Each row comes from the steps of one walk. Every step used is in the known rows, and no mark comes twice. Write the walk behind each row, first mark first.
In the rows, zero is written as 128.
Known rows:
bupavo/rasal/gemiz: [102 139 142 127  60 163 149 131 130 161  85 121 131 146 143 144 149  85
 115 106 126 159 151  92 170 107 126 146 159 137 123 136 128 139 127]
nunil/rivo/gemiz/vebimom: [141 143  94 131 142 120  92 177  73 135 134 156 110 160 103 122 124 108
 127 150 133  88  83 136 124 134 141  96 139 110 153 153  76 127 144]
nipe/rivo/tuzotik/vebimom: [141 158 115 140 120 110 111 166 127 128  96 158 132 174 132 140  91 151
 149 154 126 106 114 165 100 123 110 112  89 132 123 132  99 145 111]
rukek/nunil: [118 132 161 173  97 141 122 134 170 136 103 112 103 125 140 128 106 110
 165 152  98 132 136  91 154 116 142 152 143 153 110 112 106  98 129]
rukek/nunil/bagod/nipe: [118 103 153 141 131 137 145  85 188 159 141  69  97 123 121 139  98 136
 183 184 105 150 135  62 134 176 152 145 113 109  86 138 161  43 118]
rivo/gemiz/vebimom/ridovog: [150 116 125 138 142 115 146 178  98 128 114 161 108 145 122 138 113  98
 111 109 151  55 135 117 119 138 143  90 158 148 165 139 116 102 138]
vebimom/gemiz/rivo/tuzotik/rasal: [110 126 126 127 160 127 128 130 114  85 171 154 157  94 144 115 162 140
  69 114 163 120 130 205 110  94 129 164  74 151  82  96 125 222 156]
gemiz/vebimom: [116 142 135 189 105 109 129 147 145 116  79 139  84 102 138 128 113  97
 133 125 124  76  85 139 147 130 121 134 151 154 131 135 104 131 136]
nipe/rukek/nunil/rivo/tuzotik: [137 141 146 100 143 119  75 138 104 137 204 100 143 134 116 114 102 123
 155 180 109 172 138 130 134 103 149 137 113 103 138 109  94  97 127]
rivo/tuzotik/rasal/gemiz/vebimom/ridovog: [144 125 125  98 117 112 167 153  52 124 152 153 161 111 132 147 128 118
  52 117 182  86 178 161  91 132  88  82 150 152 204 142 145 150 103]
bagod/nipe/rukek/nunil: [121 138 177 135 133 136 145  89 187 161 178  75 110  91 113 132  98 115
 168 150  99 189 124  76 172 144 144 156 132 130 119 103 171  65  95]
rivo/tuzotik/vebimom: [122 160 136 134 106 111 134 181 139 136 101 158 142 141 162 131 106 123
 127 149 144  97 127 179 108 119 118 130 115 171 142 123 120 163 120]
bagod/nipe/rivo/tuzotik/vebimom/gemiz: [127 128 129 115 154  80  99 136 145 121 133 131 117 140 130 139 129 175
 148 141 152 115 128 158 126 155 117 124  53 135  77 135 148 118 108]
vebimom/gemiz/rivo/tuzotik/rasal/bupavo: [130 129 149 102 150 140 138 114  86  68 151 149 178  87 150 127 173 168
  62  83 168 101 140 198 109  97 118 148  94 135 116  98 143 179 171]
nunil/rukek/nipe/rivo: [171 118 152 157 143 130 117 107 186 160 119  79  93 147 111 130  97 156
 187 150  92 182  92  77 181 126 123 160 141 102  78 126 147  50 122]
rukek/nipe/bagod: [141 123 156 151 128 136 126  95 202 151 141  76  94 129 111 132 113 137
 176 119 135 159  95 100 135 139 139 178 145 131  84 121 138  69 128]
bupavo/rasal/gemiz/rivo/tuzotik: [ 95 152 141  89  88 170 128 135 113 149 121 132 182 153 147 126 145  98
  95  93 121 193 173 153 139  98 120 146  98 145  86 120 136 193 147]
bagod/nunil/rivo/tuzotik/vebimom: [134 148  93  87 127  96  93 174 132 134 113 148 137 151 142 117 114 139
 167 194 120 119 129 162 107 119 150 105 100 123 145 157 142 132  88]
dasari/bupavo/rasal/gemiz/rivo: [ 66 130 140 116  73 187 152 117 127 142  70 123 154 108 144 145 200 102
 117  48 113 192 194  99 179 107 136 132 124 128  88 134 145 168 144]
bagod/nunil/rukek/nipe/rivo/gemiz/vebimom: [182 127 108 124 185 103  97 100 160 173 144  90  98 169  98 116 101 150
 197 174  89 172 107  64 140 171 112 116 146  81 136 124 204  46 101]
rasal/bupavo: [143 148 165 156  86 157 156 142 136  93  73 137 117 112 142 150 128 134
 131  99 130  89 102 115 150 106 138 143 171 140 133 141 118  86 156]
bupavo/rasal/gemiz/rivo/tuzotik/vebimom/ridovog: [120 132 153  46 109 122 152 147 103 184  81 150 193 151 164 142 138 110
  97  82 131 172 226 166 123 111 113  98  89 162 131 121 175 169 108]
rivo/tuzotik: [117 153 133 150 100 142 128 183 137  99 134 146 131 136 139 125 111 112
 117 140 140  94 116 152 125 101 144 153 127 159 106 138  95 141 149]
nipe/bagod: [125 142 137 162 117 140 138 117 177 127 121 116  97 128 121 142 112 117
 153 122 144 124  76 110 118 117 146 155 156 132  96 130 105 121 141]
nunil/bagod: [119 120 131 172 114 141 151 128 154 124 106 113  87 140 138 141 112 117
 149 158 131  95  90 104 127 120 151 148 138 118  92 144 111 111 154]
nunil/rivo/gemiz: [146 139 102 121 128 162 107 188  93 132 150 157 124 182 102 129 125 113
 128 158 132 115  88 120 128 103 170 113 137 109 120 156  73 125 148]
dasari/bupavo: [ 86 127 133 178  81 159 154 165 156  95  81 138 105  94 136 146 169 121
 140  94 136  96 133  99 165 112 164 137 154 141 110 148 104 115 146]
dasari/bupavo/rasal/gemiz/vebimom: [ 64 127 124 138  64 135 146 125  99 142  59 119 127  97 143 151 193  96
 117  60 136 127 192  85 175 148 109 110 164 122 164 145 139 128 131]
bagod/nunil: [122 141 122 160 104 136 136 137 191 107  94 130  89 122 137 128 118 108
 166 152 105 114 103 100 147 104 164 143 152 140 103 147 147 117 111]
rivo/tuzotik/rasal: [127 144 106 139 116 153 167 159 112 105 165 157 163 124 127 129 121 129
  76 152 162 102 123 171  98 106 130 148 131 142 157 132 106 169 133]
vebimom/tuzotik/rasal/gemiz/rivo: [106 107 143 130 120 165 155  72 120 103 143 146 161  83 135 106 153 122
  66  83 111 182 123 165 116 104 106 134 115 158 103  98 108 243 129]
nipe/rukek/nunil/rivo/tuzotik/rasal/gemiz: [145 150 135  62 134 143 115 110  50 160 244 101 186 128 110 132 125 128
  97 180 139 209 168 133 108 108 100 110 134  94 197 104 129 143  93]
rukek/nipe/bagod/nunil/rivo/tuzotik/rasal: [161 120  79  66 177 122 103  85 144 141 230  77 153 141  82 108 121 176
 156 187 141 177 127 134  80 147 148 150 111  67 147 148 166  73  85]
rukek/nunil/bagod: [119 112 155 168 119 139 129 107 160 147 114  87  93 140 142 141 102 119
 176 180 105 125 131  76 128 137 144 140 132 114 104 119 115  80 142]
bupavo/rasal/gemiz/vebimom/ridovog: [119 108 140 112  89 109 152 132  99 161  65 124 120 119 141 150 141  86
 104  76 134 110 189  96 161 134 118 102 165 139 164 147 145  97 116]

Write each row's walk:
[150 118 151 135 134 124 132 102 220 158 124  72  98 113 140 111 116 135
 193 166  90 184 115  69 178 128 149 171 166 130 102 122 219  53 101] -> bagod/nunil/rukek/nipe
[136 136 127 142 126 124 142 123 200 139 107 112 101 111 149 121 112 114
 175 172  99 146 101  79 157 104 151 149 178 127 117 132 185 104 111] -> bagod/nunil/rukek
[173 125 127 114 161 118  96 114 186 141 164  77 122 162 116 111  92 168
 198 185  87 189 129  85 140 132 131 154 116  93  91 131 191  45 101] -> bagod/nunil/rukek/nipe/rivo/tuzotik
[137 100  77 159 174 124 124  95  78  93 161 164 135 138  88 113 119 143
  87 118 120  91  97 143  81 162 100  94 120  96 177 113  54 178 136] -> nipe/rivo/gemiz/vebimom/tuzotik/rasal
[104 130 158 149 140  91 112 125 167 132  60 153  97  99 170 124 155 127
 137  97 135 126 109 179 150 103 123 139  83 181  59  90 145 205 142] -> tuzotik/vebimom/gemiz/rivo
[107 136 144 129 126  77 104 171 129 116 109 154 122 123 177 129 150 133
 117 130 175  78 138 183 118 115 120 141 101 178 110 102 129 174 140] -> rivo/tuzotik/vebimom/gemiz
[164 122  89  89 186 101  70  93 138 164 178  83  96 159  77 108 117 144
 195 165 124 154  97  92  99 180 141 117 134  76 141 146 165  51 101] -> rukek/nipe/bagod/nunil/rivo/gemiz/vebimom
[123 149 115 128 140 161 158 140 123 105 160 159 175 113 127 118 121 125
  77 135 137 134 118 201 100  95 125 155  92 147 113 114 122 211 141] -> gemiz/rivo/tuzotik/rasal
[133 102 143 142 118 152 171  82 115  60 123 143 155  67 137 121 145 157
  78  80 129  89 117 142 118 119 125 140 160 127 178 116  90 139 151] -> vebimom/tuzotik/rasal/bupavo
[142 139  73 113 153 114  88 153 100 128 132 149 101 158 103 115 125 110
 157 174 117 100  94 112 115 142 154  88 141  97 157 160 126 110 113] -> bagod/nunil/rivo/gemiz/vebimom
[146 114 132 125 108 115 187 126  77 138 111 146 128  96 130 157 135 110
  69 103 164  94 157 130 122 131  92  82 174 146 199 144 147 138  97] -> tuzotik/rasal/gemiz/vebimom/ridovog
[ 88  93 134 113  80 117 161 133  89 140  52 123 129  93 141 164 191 103
 109  39 142 106 233  76 176 144 129  83 166 124 174 160 152  81 123] -> dasari/bupavo/rasal/gemiz/vebimom/ridovog
[ 79  95 138 140  89 108 114  78 113 125  87 119 122  94 150 104 153  91
 102  67 105 134 155 117 154 146  95 128 150 141 145 115  96 168 142] -> bupavo/rasal/gemiz/vebimom/tuzotik
[102 127 152 138 141 116  90 152 137  81 142 143 123 111 157 109 156 126
 111 103 146 119 123 185 133  87 145 168  70 171  29 102 115 197 177] -> vebimom/gemiz/rivo/tuzotik
[116 174 157  95  97 134 128 154 115 158 107 160 164 144 169 132 126 115
 111 118 138 171 143 194 108 111  85 114  92 187 104 109 157 225 112] -> rasal/gemiz/rivo/tuzotik/vebimom
[162 108 103 107 158 105 110 184  61 134 127 159 109 155 102 134 121 115
 118 132 141  66 121 123 123 130 161  71 137 116 163 166  87  82 133] -> nunil/rivo/gemiz/vebimom/ridovog
[142 153 120 117 136 111 129 150 153 144 121 139 135 155 117 141  90 164
 151 162 126 130 118 151 114 159 119 113  70 128 108 151 143 108  89] -> bagod/nipe/rivo/tuzotik/vebimom
[138 136 124 127 151 118 135  82 217 151 136  89  98 116 132 133 106 129
 191 165 118 169  90  66 126 123 144 157 182 108 114 123 194  95 113] -> nipe/bagod/nunil/rukek
[160 136 117 120 128 117 120 103  76 140 176 106 147 145  98 134 119 156
 102 137 147 153 141 149 105 162  54 114 111 111 166 131 141 121  96] -> rukek/nipe/rivo/tuzotik/rasal/gemiz/vebimom
[ 64 138 135  91  79 178 139 140 102 128 112 132 192 123 146 136 195 112
 102  60 130 187 220 131 152 110 131 133 100 130  93 129 142 176 151] -> dasari/bupavo/rasal/gemiz/rivo/tuzotik
[132 133 130 139 141  75  81 156 120 110 105 150 110 156 146 139 132 161
 140 135 151  90 127 168 114 120 110 117  71 140  90 117 106 154 132] -> nipe/rivo/tuzotik/vebimom/gemiz
[111  94 118 169 127 140 162  98 147  82 141 146 133  81 131 106 131 129
  81 113 120 105 105 146 118 115 137 149 141 140 144 114  72 182 138] -> vebimom/tuzotik/rasal
[110 126 153 159 119  83 120 146 157 135  67 149  82 110 171 138 153 127
 133 118 158  84 113 154 148 114 122 139 123 174 106 106 133 159 129] -> tuzotik/vebimom/gemiz
[125  96  77 113 165  98  65 116 106  90 147 147 107 131 113  80 132 123
 148 143  91 101 101 122 108 150 156  90 123 103 147 141  84 135 131] -> bagod/nunil/rivo/gemiz/vebimom/tuzotik
[150 120 172 151 128 131 139 117 197 167 127  83 103 113 140 122 116 130
 163 146 111 169 106  91 183 124 131 182 169 143  99 114 171  68 130] -> nunil/rukek/nipe
[138 106 117 132 151 139 163  93  62  78 142 161 163  92 124 113 142 147
  58  80 145  63 119 154  86 163  97 101 162 120 229 107  97 153 161] -> rivo/gemiz/vebimom/tuzotik/rasal/bupavo
[140 125 108 127 151 137 129 118 144 118 169  96 120 172  97 144  87 167
 159 179 127 127 106 106 100 163 150 128  66  75  64 173 129  69 132] -> nunil/bagod/nipe/rivo/tuzotik
[159  81 134 144 191  98  81  81 137 139 158  96 106 143 103  92 108 156
 156 117  84 160 101  94 136 177  97 126 134 100 123  97 117  84 143] -> nunil/rukek/nipe/rivo/gemiz/vebimom/tuzotik
[ 65 150 132  70  83 150 146 139 103 166  74 143 200 126 165 143 192 121
 106  65 136 187 229 156 139 128 104 110  91 141 130 116 172 197 123] -> dasari/bupavo/rasal/gemiz/rivo/tuzotik/vebimom
[105  95 109 179 139 103 144  86 126  83 123 144 116  60 130  97 129 123
  81 104 119  74 100 162 112 146 104 134 148 143 173 112  77 184 132] -> gemiz/vebimom/tuzotik/rasal
[ 99 140 128 136  72 126 136 118 109 163  72 121 118 123 145 138 143  80
 114  96 127 130 149 105 164 135  94 126 162 135 153 135 133 143 125] -> bupavo/rasal/gemiz/vebimom
[132 103 102 168 159 112  87 119 103  84 131 154 102 152  97 107 109 131
 128 105  98  89  89 124 106 152 117 100 117 115 128 121  41 152 152] -> nipe/rivo/gemiz/vebimom/tuzotik
[120 101  93 154 160 126 150 108  89  96 166 163 142 103 117  99 134 116
  64 111 136  78 111 156  88 156 110 111 150 132 197 100  80 194 145] -> rivo/gemiz/vebimom/tuzotik/rasal
[151 140 106 134 144 169 138 148 141 132 157 137 117 187  75 146 104 137
 150 148 117 138  88  87 125 147 152 118 107 101  91 160 117  87 120] -> bagod/nipe/rivo/gemiz
[146 157 138 104 129 175 171 125  95  84 145 156 198 103 133 128 134 156
  72 103 142 122 132 194  98 101 114 142 112 131 145 119 141 168 156] -> gemiz/rivo/tuzotik/rasal/bupavo
[164 110 137  82 186  91  95 139  64 167 179 110 120 138  95 130 101 109
 148 146 118 133 154  95 130 136 148  72 144  98 196 114 117  51 114] -> nipe/rukek/nunil/rivo/gemiz/vebimom/ridovog
[167 122  98  79 174 143  83 105 154 163 198  84 111 186  79 120 125 151
 195 173 124 187 102  78 106 151 172 136 134  74 115 148 163  41 103] -> rukek/nipe/bagod/nunil/rivo/gemiz
[171 149 112 122 126 160 154 130  75  78 141 148 174 143 103 153 113 183
  94 127 145  93 119 149  92 112 113 120 124  87 172 145 104 108 139] -> nipe/rivo/tuzotik/rasal/bupavo
